What can hang from each mark
ragos: rozetu
diri: linam mubolo
gole: diri rozetu
rozetu: bogak gole mubolo ragos siru
linam: rozetu
mubolo: diri rozetu
siru: rozetu

Every row comes from one small tree of marks. The marks that hang from a mark follow it in brackets, in alphabetical order. Every link used is in the known rows. Which tree was each row made from?
Known rows
mubolo{diri{linam} rozetu{bogak gole ragos siru}}: [ -2.3   7.5  -7.5  -9.1   7.7 -29.2  25.4   1.5  18.7  27.0  21.4  -4.1
 -13.0  18.2   1.4  40.5   0.9  11.0 -15.2]
rozetu{bogak ragos}: [ -0.4  11.6   3.8 -16.9 -18.1  25.1   1.3  15.9   9.4 -13.5  15.4 -15.2
   7.4  -7.7   1.0 -18.7  19.0  -9.1  -4.1]
diri{linam{rozetu{gole siru}} mubolo}: [  1.0 -23.7  -7.9  21.0  17.1 -12.7  -9.5   4.6 -28.1   4.7  -9.9   6.6
   6.5 -15.6   1.9 -11.2 -23.4  -8.3  -3.7]
siru{rozetu{bogak gole mubolo{diri} ragos}}: [-12.5  23.2  -1.0  -3.0 -13.2  -1.5  26.5  -0.9  19.3 -11.0  -4.1 -15.6
   4.9  22.0  12.1  23.8   7.0   7.1   6.6]
linam{rozetu{gole siru}}: [  0.2   1.3  -5.6  14.3  -9.3   0.9 -28.5  -4.2 -10.8  43.4  -8.3  -0.9
  -8.9   0.5   0.8  -7.6 -27.1  10.0  -1.9]
diri{mubolo{rozetu}}: [-19.3  -6.1   8.1  18.0  -6.3 -17.4 -15.1   7.4 -30.9  10.2 -14.1 -17.0
  20.1 -28.1   2.5  -2.1  -1.3  -2.2  -0.2]
linam{rozetu{bogak gole{diri} mubolo ragos}}: [ -3.0  11.9   0.7  -9.4  -3.8   2.4  11.8 -12.0  18.5 -24.3   0.0   5.9
 -11.1  11.7   9.5   1.0  -7.1  -5.8  -1.2]
diri{linam{rozetu} mubolo}: [-11.1 -25.7  -4.0  16.5   7.8  -4.7 -14.1  20.4 -45.3 -20.0 -20.0  -4.4
  21.0 -26.9   3.4 -15.7 -11.8 -10.0  -9.1]
linam{rozetu{mubolo{diri} ragos siru}}: [  0.4  -4.6  -7.5  -4.8   3.5  -2.4 -11.2 -13.8  -6.3   5.5 -20.9  -5.3
  -5.0   5.2  10.1  15.8 -12.3   4.5   3.2]
rozetu{bogak gole mubolo{diri{linam}} ragos siru}: [ 28.3   1.8 -10.8  -8.9  22.2  -7.1  45.2 -12.0  37.9 -21.4  24.0   1.2
 -11.8  26.8   4.2  19.5   0.7  -2.4  10.3]
diri{linam mubolo}: [ -0.3 -24.2  -1.2  15.4   8.4   0.5  -6.6  31.0 -38.7 -21.2  -7.7 -10.4
  31.2 -27.7  -0.8 -23.1   1.8 -13.6  -8.0]
diri{linam{rozetu{gole siru}}}: [  3.8 -12.4 -16.0  14.1   2.7   1.9 -18.8  16.8 -23.8  15.7  -1.1   4.6
   0.5  -6.8  -0.7 -12.1 -21.9   6.3 -16.1]
mubolo{diri}: [ -2.3   0.9   8.7  -0.7 -14.9   2.3  -9.1  31.1 -18.3  19.3 -12.6 -36.2
  24.9   7.5  -3.3   8.6  12.0   9.4  -7.7]
gole{diri{mubolo} rozetu{bogak ragos siru}}: [-15.6  -5.2  23.5 -15.7   9.9   7.2  -9.2 -15.8   7.5   3.5  11.3  20.4
  -7.9  -6.6  -9.2 -13.0  23.8 -22.2 -12.5]
mubolo{rozetu{bogak siru}}: [ -6.7   2.5   1.1  11.0  -9.8  -7.5  -6.3  -0.9 -14.2   9.2   0.0  -2.8
 -10.3  -7.1 -10.4   5.4  -3.1  15.4   8.6]
linam{rozetu{siru}}: [ -3.6  -7.7  -3.7  10.8 -10.1   8.5 -36.2   2.2 -29.7  24.9 -21.8  -2.4
  -3.7  -8.7  -3.3 -11.2 -19.5   9.2   1.4]
ragos{rozetu{bogak mubolo{diri}}}: [ -1.4  -6.5   0.3  -1.0  -7.2   9.7  -4.1   1.9  -9.1 -33.0 -17.2 -16.9
  14.6  -9.6  -1.5   6.1  12.5  14.2  19.5]
siru{rozetu{gole}}: [-18.9  18.1  -1.0  15.9 -28.4   7.0 -18.1  19.4 -13.2  34.9 -11.3 -15.5
  15.5   0.9   4.5  -4.3  -5.3  13.3  -7.8]

Which tree is each row?
[ 20.8  -2.8   5.7 -15.1  20.2  -2.1  24.4  -5.4  30.1  -0.1  23.9  23.8
 -13.2  16.3  -6.6  -7.4   5.6 -21.7  -2.6] -> rozetu{bogak gole{diri{linam mubolo}} ragos siru}
[-16.9  19.7   3.3  12.9 -27.3  10.0   1.9  14.6  -3.7   7.7  -4.9 -12.5
   6.4   9.0  -0.8  -3.1  -0.4  11.6   4.7] -> siru{rozetu{bogak gole}}
[ 30.5   0.4  -6.1 -11.9  24.2   1.6  36.5 -13.1  36.1 -32.7  24.0  26.1
 -17.4  22.4  -2.2  -1.4   2.1 -11.8   4.6] -> rozetu{bogak gole{diri{linam}} mubolo ragos siru}
[ 16.1 -11.0 -10.2   4.9  11.6  -2.4   6.1  -9.7   6.9 -12.6  -1.5   2.5
  -1.7   2.7  -3.7  12.1  -3.2  15.8  19.4] -> ragos{rozetu{bogak gole mubolo{diri{linam}} siru}}
[-10.1  16.3  -1.6  18.3 -16.9   5.2  16.1   2.7  -0.8 -23.8  -9.3 -10.1
   6.0   9.8   4.0   1.9  -3.4  12.1  17.1] -> siru{rozetu{bogak gole mubolo}}
[-20.6  24.6  -4.3  -0.4 -27.8  10.6 -17.1  14.4   2.8  42.5  -1.5 -12.6
  12.8  -1.5  12.6  -2.6   0.9   4.7 -18.1] -> siru{rozetu{gole ragos}}
[ 21.6  -1.4  -5.2  -7.5   8.4  16.4  16.9 -15.9  16.3 -38.4   8.9   4.0
  -9.3   1.1  -0.1  -8.4   5.8  -6.5  22.9] -> rozetu{bogak mubolo ragos siru}
[ 10.1 -14.5   2.9  -0.2  10.2   1.8 -10.3  -4.5   1.2   4.2  -1.1  20.5
  -3.2  -6.1 -12.2 -10.0   0.3   0.6   8.7] -> ragos{rozetu{bogak gole{diri{linam mubolo}} siru}}
[-14.7  23.5   5.9 -11.6 -14.7 -12.0   7.7   2.0  20.7  19.6  19.7  -0.3
  -8.2   4.2   2.6  10.7   7.7   1.7 -18.6] -> mubolo{rozetu{bogak gole{diri} ragos}}
[ -6.1  -5.1  18.7  -7.5   5.9 -12.5   0.1  -1.7  -6.5  -0.1  -9.6  11.2
  -0.3  -1.3  -7.9   2.1  10.9 -12.2  -0.9] -> gole{diri{mubolo{rozetu{bogak ragos siru}}}}
[-10.0   0.5   3.1   6.3  -6.2 -26.0 -10.6   6.6 -17.7  45.0 -13.6 -19.4
   1.5   7.3  -5.0  35.4  -0.7  22.4  -4.2] -> mubolo{diri rozetu{siru}}
[ 18.2  -3.9  -5.8  -9.7  11.1   0.3   4.0  -7.4   8.5   2.3  -4.9 -10.3
   4.1   8.6   6.1  14.6   5.5  -0.1   6.6] -> rozetu{mubolo{diri} ragos siru}
[ -2.9 -15.5   8.8  -6.5  16.4 -14.2   7.2   9.5 -14.6 -16.7  -4.3  19.0
   2.0  -4.5  -8.2   0.9  10.0 -14.1 -11.3] -> gole{diri{linam mubolo{rozetu{bogak ragos siru}}}}
[  6.4 -13.4  -1.3 -10.3  11.8   6.8   2.8  10.3 -13.3 -35.5  -9.4  21.2
  -4.2   6.8  -6.0  -6.3   2.0  -7.0  -9.2] -> gole{diri{linam{rozetu{bogak mubolo ragos siru}}}}
[ 12.7  -6.3 -12.6  12.4   0.3   6.1 -28.0 -13.6  -1.4  19.5  -6.6   3.0
   4.1 -17.8   1.4  -9.0 -12.3  14.9  13.2] -> ragos{rozetu{gole mubolo siru}}
[  8.2   4.9  -1.6  -7.1   7.7  -0.9  10.2 -25.4  20.6 -11.7  -0.9  18.5
 -24.4  18.0   3.7   3.7 -14.2  -3.5   8.2] -> linam{rozetu{bogak gole{diri} mubolo ragos siru}}
[-13.4   3.6  16.4 -21.3  -2.0  18.7 -16.2  -6.2  10.1  13.2  18.1  19.1
 -12.8  -0.6 -11.5 -13.9  24.9 -10.4 -22.0] -> gole{diri rozetu{bogak ragos siru}}
[ 12.4  18.7  -4.9  -5.6  -3.6   9.9  29.2  -6.2  35.7 -30.0  26.7 -10.8
   0.7   4.3  11.5  -7.8   4.4  -7.6   7.0] -> rozetu{bogak gole mubolo ragos}
[ 16.1  11.7  -7.1  -6.0  -4.6   8.3 -16.3  -1.8  23.2  58.8  23.1  -1.4
  -3.9   0.4   5.0 -12.4  -6.0  -4.2 -12.1] -> rozetu{gole ragos siru}
[  2.4  -2.6  -3.4  -8.2   5.1   0.2   8.5 -19.0   3.7 -21.6 -14.6  -2.2
 -14.2  12.7   5.0  17.3  -6.9   3.1  15.6] -> linam{rozetu{bogak mubolo{diri} ragos siru}}
[ -9.3 -15.4  12.2   2.9   9.5 -14.5   8.3  21.3 -27.4 -29.4 -10.1   9.4
  12.3  -7.0 -10.1  -2.3  11.0  -9.8 -11.0] -> gole{diri{linam mubolo{rozetu{bogak}}}}
[ -8.9   1.9  -0.4  -3.4   1.7  18.9  -7.0 -19.6   9.4 -13.1  21.0   4.2
  -8.9 -16.2   1.4 -13.5  13.0  -3.9  -2.6] -> gole{rozetu{bogak mubolo ragos siru}}
[ 15.8  -5.5  -0.7   2.0   5.8   6.3  -5.2 -18.0  11.7 -11.1  -4.8  17.2
  -8.6   1.3  -8.7  -4.4  -1.7   9.3  21.3] -> ragos{rozetu{bogak gole{diri} mubolo siru}}
[-15.8   8.3   7.7   5.1  -4.4 -18.9   7.4  -5.4   5.8   9.5   8.9 -11.3
   6.5 -16.8   8.2   2.9   1.2  -9.6  -0.9] -> diri{mubolo{rozetu{bogak gole ragos}}}
